What can hang from each mark
D: K Y
P: Y
T: Y
H: Y
K: D F
W: K
Y: D P T
F: K

In the rows, 128 means zero.
Known rows, with every way that one mark hangs from another
W{K}: [128 158 138 158 164 159  45  92 141 146  89 131 110 125 106 130 175]
T{Y}: [143 129 152 100 180 140  70 123 172  91  76 136 116 129  96 133 112]
T{Y{P}}: [131 123 159  91 171 152 113 133 162  97  77 131 125 134 110 152 124]
P{Y{D{K{F}} T}}: [132 120 114 137 156 145  92 133 181 113 144 167 123 125 165 111 172]
W{K{D{Y{P T}} F}}: [ 98 151 109 145  89 158  88 108 156 182 138 149 104 121 145 196 175]
K{D{Y}}: [129 113  96 144 112 155  95 110 171 147  86 181 117  92 116 187 151]
F{K{D}}: [124 128 128 158 119 162  76 111 134 152 123 145 135 104  71 178 176]
H{Y{D P}}: [110  62 152 155 166 181 134 145 170 107  87 157 115 127 122 136 166]
F{K{D{Y{P T}}}}: [115 136 120 145  99 164 107 117 136 151 127 146 144 101  93 184 185]
P{Y{D{K} T}}: [136 122 117 145 171 145  98 124 174 104 128 167 128 120 161 100 172]
T{Y{D P}}: [143 106 167 103 164 140 143 144 171 118  96 144 117 125 107 138 111]
P{Y{D{K{F}}}}: [122 110 116 152 161 159  69 154 186 139 127 167 117 124 151 137 162]
W{K{D{Y{T}} F}}: [104 154 106 151  93 152  67 102 162 178 136 151  99 120 139 188 169]
F{K{D{Y{P}}}}: [110 131 121 152 103 171  95 128 138 164 118 147 141 101  87 196 180]
T{Y{D}}: [156 111 158 113 173 128 101 133 182 111  95 149 109 120  93 119 100]
W{K{D{Y} F}}: [100 149 107 157  95 158  56 113 163 191 128 152  96 119 133 199 165]
P{Y{D}}: [136  93 128 154 177 165  66 145 185 130 102 174 101 124 141 134 148]
H{Y{D{K} P}}: [100  80 143 161 167 175 143 145 163 109  96 151 136 123 129 128 180]
P{Y}: [124 110 121 141 184 177  36 135 175 109  82 162 107 133 145 147 160]
Y{D{K{F}} P T}: [150 129 130 103 108 130 202 117 155 118 166 152 158 111 133  96 199]

Rows
[156 131 136 114 130 129 211 104 144 107 143 151 165 104 129  80 199]
Y{D{K} P T}
[121 174  97 111 122 148 143 118 150 106 103 140 186  99 146 116 215]
D{K Y{P T}}
[115 112  90 104  54 156 122 127 183 155 144 178 114 112 144 218 165]
K{D{Y{P T}} F}
[137 115 135 123 116 148 168 146 161 155 142 153 149 109 115 133 186]
Y{D{K{F}} P}
[117 167  85 119 106 149  64 145 180 140 117 147 160 102 127 147 195]
D{K{F} Y}
[155 123 124 138 130 130 108 132 176 146 141 161 136 102  95 107 170]
Y{D{K{F}}}
[110  90 141 146 160 162 167 124 159  83 112 149 144 124 142 103 190]
H{Y{D{K} P T}}
[145 103 125 139 170 152  90 124 179 103 119 174 107 125 154 109 157]
P{Y{D T}}
[141 138 116  98 121 160 125 116 162 102  84 153 143 109 131 132 185]
D{Y{P T}}
[125 178  83 104  99 136  88 124 176 115 135 146 166 103 140 122 204]
D{K{F} Y{T}}
[121 109 102 137 105 164 125 117 162 152  87 178 124  97 125 201 159]
K{D{Y{P}}}
[119  72 150 141 160 168 157 123 166  81 104 156 123 129 135 111 175]
H{Y{D P T}}
[146 130 150 119 174 121 109 134 175 113 104 142 129 115 100 111 115]
T{Y{D{K}}}
[103 162  92 110  97 162 107 156 170 147 118 142 168 106 140 165 206]
D{K{F} Y{P}}
[134 124 157 109 164 133 151 144 166 120 105 137 138 120 114 129 126]
T{Y{D{K} P}}
[174 139 125 128 143 110 151  90 158  97 142 159 153  98 109  53 183]
Y{D{K} T}
